Every row comes from one small tree of marks. The marks that hang from a mark follow it in brackets, in the order of their numbers. Every link used is in the known rows. Which tree was each row made from?
(in the rows, 128 means zero)
Known rows:
Q_441{Q_865{Q_444}}: [137 112 132 135 136 140 115 114 152 182 138 116 142 129 123 161 156 140
 106 128 121 145 130 132  96 115 151 123 102 100  90  91 100]
Q_444{Q_242 Q_307 Q_795{Q_65} Q_920 Q_996}: [123  45 124  89  87 126  63 122 134 137 136 150 113 130 117 157 178 186
 128 153 165 144 130 157  60 159  85 147  91  98  95  81  78]
Q_920{Q_444{Q_307{Q_65} Q_795 Q_865 Q_940}}: [144  70 128  98  98 117 104 105 146 160 174 137 118 160 102 150 169 199
  93 127 144 144  89 217  75 148 147 160 123 150  99  60  73]
Q_65{Q_795{Q_444{Q_242 Q_307 Q_865 Q_940 Q_996{Q_441}}}}: [135  61 125  73 109 180  82 101 126 146 124 122 121 140 138 153 161 196
 123 134 162 132 121 139  72 154 114 126 170 171 101  91  74]
Q_65{Q_920{Q_444{Q_940}}}: [138 112 147 150 149 140  95 134 161 160 156 112 152 133 123 163 169 151
 103 134 127 139 155 180  92  93 179 156 112 119  99  65  91]
Q_920{Q_65}: [143  93 135 152 156 139  98 162 157 181 172 143 159 126  93 171 165 125
 135 144 118 157 121 189 121 105 154 136  94  57  91 111 101]
Q_441{Q_865{Q_444{Q_307{Q_65}}}}: [137 111 125 128 111 122 109 100 151 182 148 117 118 146 119 158 160 160
  98 117 121 153  94 154  89 132 161 134 106 110  93  66 100]
Q_444{Q_307 Q_920}: [125 102 135 147 111 132  78 122 154 162 168 114 139 137 118 162 171 150
 135 136 137 148 128 159  78 122 151 146  89  67  92  84  99]
Q_865{Q_444{Q_920}}: [144 104 133 144 125 141  94 124 155 162 158 115 134 135 116 159 165 150
 127 136 131 141 143 145  86 126 142 136 100  93  95  68  95]
Q_444{Q_242 Q_307 Q_920 Q_940{Q_571} Q_996}: [123  68 136  98  79 129  74  97 128 142 152  99 114 144 123 151 158 173
 125 137 158 138 124 176  61 147 138 161 121 108  97  65  75]
Q_307{Q_65{Q_795} Q_444}: [148 107 142 172 142 160 116 152 156 170 191 106 139 134 109 166 180 142
 136 113 115 161 126 200 116  97 175 161 126 102  93  97 117]
Q_65{Q_795{Q_444}}: [142  92 149 145 165 184 106 132 152 175 153 121 155 121 132 169 168 124
 126 137 123 149 154 158 111  94 160 134 120  69  89 119 103]
Q_996{Q_444{Q_920}}: [142 106 133 158 138 152 101 135 154 150 154 104 152 132 123 166 166 147
 155 141 126 140 131 152  89 112 154 132 118  59  95  85 100]
Q_65{Q_795 Q_920}: [139 112 152 177 149 180  91 146 163 176 149  98 155 116 140 167 177 131
 124 135 121 142 175 160 110  77 163 158 122  84  90  85 108]
Q_795{Q_444{Q_242 Q_307{Q_65} Q_865{Q_441} Q_920 Q_940}}: [131  90 132  77  85 113  85  60 141 156 167 130  73 163 110 149 172 199
 121 127 158 151 108 160  64 180 123 108 145 185 104  65  79]
Q_795{Q_65 Q_444{Q_865 Q_920}}: [137  96 137 107 135 146  95 103 149 144 155 131 110 126 105 166 170 139
 125 151 140 153 126 112  62 138 126 110  96  82 103  98  88]
Q_996{Q_444}: [145 107 134 161 153 159 116 152 154 169 158 109 160 130 115 171 163 134
 149 136 121 142 131 157 109 101 165 131 120  54  93  96 101]
Q_571{Q_940{Q_444}}: [142 105 153 136 140 161 119 150 143 148 166  97 142 123 117 162 157 118
 124 119 133 143 124 143 103  88 169 147  94  74  93  91  96]
Q_307{Q_65{Q_795}}: [152  97 147 165 143 166 103 146 154 179 174 110 143 132 115 168 171 126
 135 126 115 159 127 191 124  92 166 161 127  74  90  98 112]
Q_920{Q_444{Q_795 Q_865 Q_940 Q_996}}: [144  51 130  94 109 134 108 108 140 152 152 139 147 144 109 151 162 187
  98 140 150 126 121 193  71 136 129 158 121 155  98  73  66]
Q_795{Q_444{Q_307 Q_920}}: [125  95 136 130 127 140  84 102 151 157 157 127 133 135 127 163 171 151
 125 139 137 149 130 142  73 128 151 125  92  69  95  91  96]
Q_65{Q_795 Q_920{Q_444{Q_242 Q_940}}}: [139 100 153 141 141 171  79 150 154 156 148 113 147 126 135 156 171 168
 111 137 139 142 172 198  90 100 163 166 145 157  94  74  91]
Q_996{Q_441 Q_444{Q_795{Q_65} Q_920}}: [147  77 116 115 145 161  94 154 142 119 121 120 141 128 131 172 168 165
 153 148 133 133 121 136  98 124  94 109 124  57 102  94  88]
Q_242{Q_444{Q_307}}: [124  99 133 149 139 134 115 131 157 174 160 116 155 134 128 166 166 145
 122 120 126 143 121 152  77 111 183 139  63  75  91 100 102]
Q_441{Q_865{Q_444{Q_307 Q_920 Q_940 Q_996}}}: [126  82 117  91  81 114  92  55 138 150 118 110 117 139 139 145 156 192
  90 129 148 131 117 132  48 147 135 144 111 136  96  51  73]
Q_307{Q_65{Q_920} Q_444{Q_795 Q_865 Q_940{Q_571} Q_996}}: [143  71 135 116  93 129 126  88 142 150 163  91  98 149 122 152 179 188
  94 117 139 131 123 185  79 127 143 164 143 161 108  33  80]
Q_865{Q_441 Q_444{Q_242 Q_307 Q_920 Q_940{Q_571}}}: [129  99 132  86  85 120  84  94 138 152 152 100  92 160 121 146 152 188
 116 123 155 131 140 183  75 165 129 127 120 155  98  45  69]
Q_865{Q_441 Q_444{Q_307}}: [134 115 127 129 121 128 100 123 157 183 158 125 130 153 111 159 160 161
 117 119 133 133 139 166 101 137 145 120  87 122  93  62  89]
Q_865{Q_441 Q_444{Q_242 Q_307 Q_795 Q_920{Q_65} Q_996}}: [132  48 109  77  84 113  67 115 142 152 131 172 119 153 112 146 166 223
 115 143 158 123 127 201  76 185  77 123  98 176  95  51  66]
Q_441{Q_865{Q_444{Q_242{Q_65} Q_795 Q_920 Q_940}}}: [140  62 127  69 100 113  98  95 139 153 109 119 105 123 145 152 166 200
 117 141 152 143 126 121  77 156 115 123 128 139  96  93  70]
Q_940{Q_444{Q_242{Q_65} Q_307 Q_865 Q_920} Q_571}: [123 102 140  87  85 145  93 113 139 133 158  88  97 142 124 151 157 162
 139 137 150 137  87 141  49 155 172 135  95 126 103  73  73]

Which tree is each row?
[136 123 146 157 138 152  93 143 166 164 163 116 152 136 111 162 169 152
 109 138 127 135 142 167  74 107 168 144 102 138 100  61  96] : Q_65{Q_920{Q_444{Q_865}}}
[143  89 135 119 115 153 107 120 142 140 178  95 123 134 106 150 163 173
 119 131 133 144 117 218  76 127 154 156 136 127 100  83  79] : Q_307{Q_444{Q_865 Q_920{Q_65{Q_795}} Q_940{Q_571}}}
[136  92 131 121 165 167  88 135 146 137 110 126 138 121 136 180 170 131
 124 143 127 135 146  95  97 103 122 106 108  85 109  80  96] : Q_795{Q_65{Q_920} Q_444{Q_996{Q_441}}}
[150  66 122 106 154 191  95 139 140 150 128 143 159 128 120 166 157 156
 129 146 127 133 108 160 101 125 120 115 139 124 101 105  86] : Q_920{Q_65{Q_795{Q_444{Q_865 Q_996{Q_441}}}}}
[141  65 144 117 129 140 118 118 139 169 158 104 135 134 123 162 161 141
 113 133 136 140 140 191 116 107 142 154 122  62  92  97  80] : Q_444{Q_795 Q_940{Q_571}}
[133  70 139  98 116 142  97 131 146 139 145 126 120 124 135 157 175 164
 146 145 146 142 121 140  86 135 140 133 101 113  96 103  83] : Q_940{Q_444{Q_242{Q_65} Q_795 Q_920}}
[131  64 125  79  87 117  86  84 140 143 151 128  93 135 112 152 175 191
 108 145 164 145 120 149  55 157 101 142 107 100 101  77  65] : Q_444{Q_307 Q_795{Q_65} Q_865 Q_920 Q_940}
[139  46 121  88  92 121 111  98 133 133 163 122 119 141 104 147 167 198
 109 138 147 130 106 210  65 152 117 152 120 139 104  69  64] : Q_307{Q_444{Q_795 Q_865 Q_920{Q_65} Q_940{Q_571} Q_996}}
[147  82 141 113 143 153 133 121 152 164 143  90 140 120 139 162 165 157
 129 125 131 140 118 134  80 111 191 145 105 110  98 113  81] : Q_242{Q_65{Q_795} Q_444{Q_865 Q_940}}
[135 120 141 141 107 174 103  96 159 158 162  94 106 141 137 150 174 162
  99 119 131 139 114 164  73 110 178 162 129 156 100  42  95] : Q_940{Q_444{Q_307{Q_65{Q_795 Q_920}} Q_865}}
[131  92 124 130 136 153  99 130 138 159 120 114 165 127 133 170 154 135
 132 131 121 136 111 120 104 104 132 119 117  96  94 110 104] : Q_444{Q_996{Q_441{Q_865}}}
[137  41 129 109 130 128 131 100 142 160 136 127 151 129 139 159 168 169
 106 126 140 129 134 156  83 115 145 151  95 106  93  98  80] : Q_242{Q_444{Q_795 Q_940 Q_996}}
[136  82 137 108 115 169  93  83 146 149 139 121 132 139 130 154 165 165
 125 137 142 124 145 148  70 137 122 119 123 155  97  83  84] : Q_65{Q_795{Q_444{Q_865{Q_441} Q_920 Q_996}}}
[141  46 131  63  94 116 102 108 137 166 137 133 110 141 115 156 169 195
 140 139 162 129 126 149  94 162 107 124 129 172 100  93  61] : Q_444{Q_242{Q_65} Q_795 Q_865{Q_441} Q_940 Q_996}
[136  72 130 132  97 120  85 111 151 160 168 128 120 146 120 159 180 174
 123 133 136 151 108 186  89 134 129 154 104  81  93  71  96] : Q_444{Q_307{Q_65} Q_795 Q_920}
[129  59 130  59  86 121  80  78 134 140 133 123  98 137 126 154 170 199
 134 147 168 141 105 112  41 176 139 126 123 144 107  80  63] : Q_795{Q_444{Q_242{Q_65} Q_307 Q_865 Q_920 Q_940 Q_996}}
[126  69 138 106  88 149  98 100 137 143 142 110  99 149 143 150 170 175
  97 125 145 128 114 185  78 132 146 164 119 148 100  33  83] : Q_940{Q_444{Q_242 Q_307{Q_65{Q_920}} Q_795 Q_996} Q_571}
[129  76 136 114 105 133 102 102 133 161 155  94 134 143 120 160 153 147
 113 128 141 135 120 181  87 118 165 164 107  73  96  70  77] : Q_444{Q_307 Q_940{Q_571} Q_996}
[142 101 143 106 128 154  98 116 151 168 101  90 115 111 161 157 167 178
 109 133 137 142 156 117  92 115 158 139 148 152  97  77  83] : Q_441{Q_865{Q_444{Q_242{Q_65{Q_795 Q_920}} Q_940}}}
[132  63 122 122 113 122  75 132 152 159 156 154 143 134 113 159 174 177
 121 150 138 146 115 200  90 137 117 144  87  70  91  91  85] : Q_444{Q_307 Q_795 Q_920{Q_65}}
[135  94 140 121 153 145  92 118 149 144 151 132 124 121 114 172 172 125
 129 149 131 157 139 123  81 121 135 114  88  50 100 106  96] : Q_795{Q_65 Q_444{Q_920}}
[130  81 133  93 100 124 123  67 139 138 146  85 122 151 129 150 150 168
 114 119 141 113 119 156  50 139 152 129  94 156 103  63  71] : Q_242{Q_444{Q_865{Q_441} Q_920 Q_940{Q_571} Q_996}}
[150 111 122 141 146 174 113 155 148 154 146 101 154 140 115 169 157 152
 159 134 126 131 108 133 102 119 139 107 146  96 102  92  97] : Q_996{Q_441 Q_444{Q_865}}
[126  74 128  93 115 122 115  87 153 152 130 119 105 128 140 157 180 192
  84 129 152 134 135 125  48 134 135 139  86 127 103  65  71] : Q_242{Q_444{Q_307 Q_795{Q_65{Q_920}} Q_865 Q_940}}
[144  47 129 110 101 118 112 114 135 158 173 136 110 144 107 155 184 193
 125 121 150 152 121 196  99 142 123 158 145 156  98  83  90] : Q_307{Q_65 Q_444{Q_242 Q_795 Q_940 Q_996}}
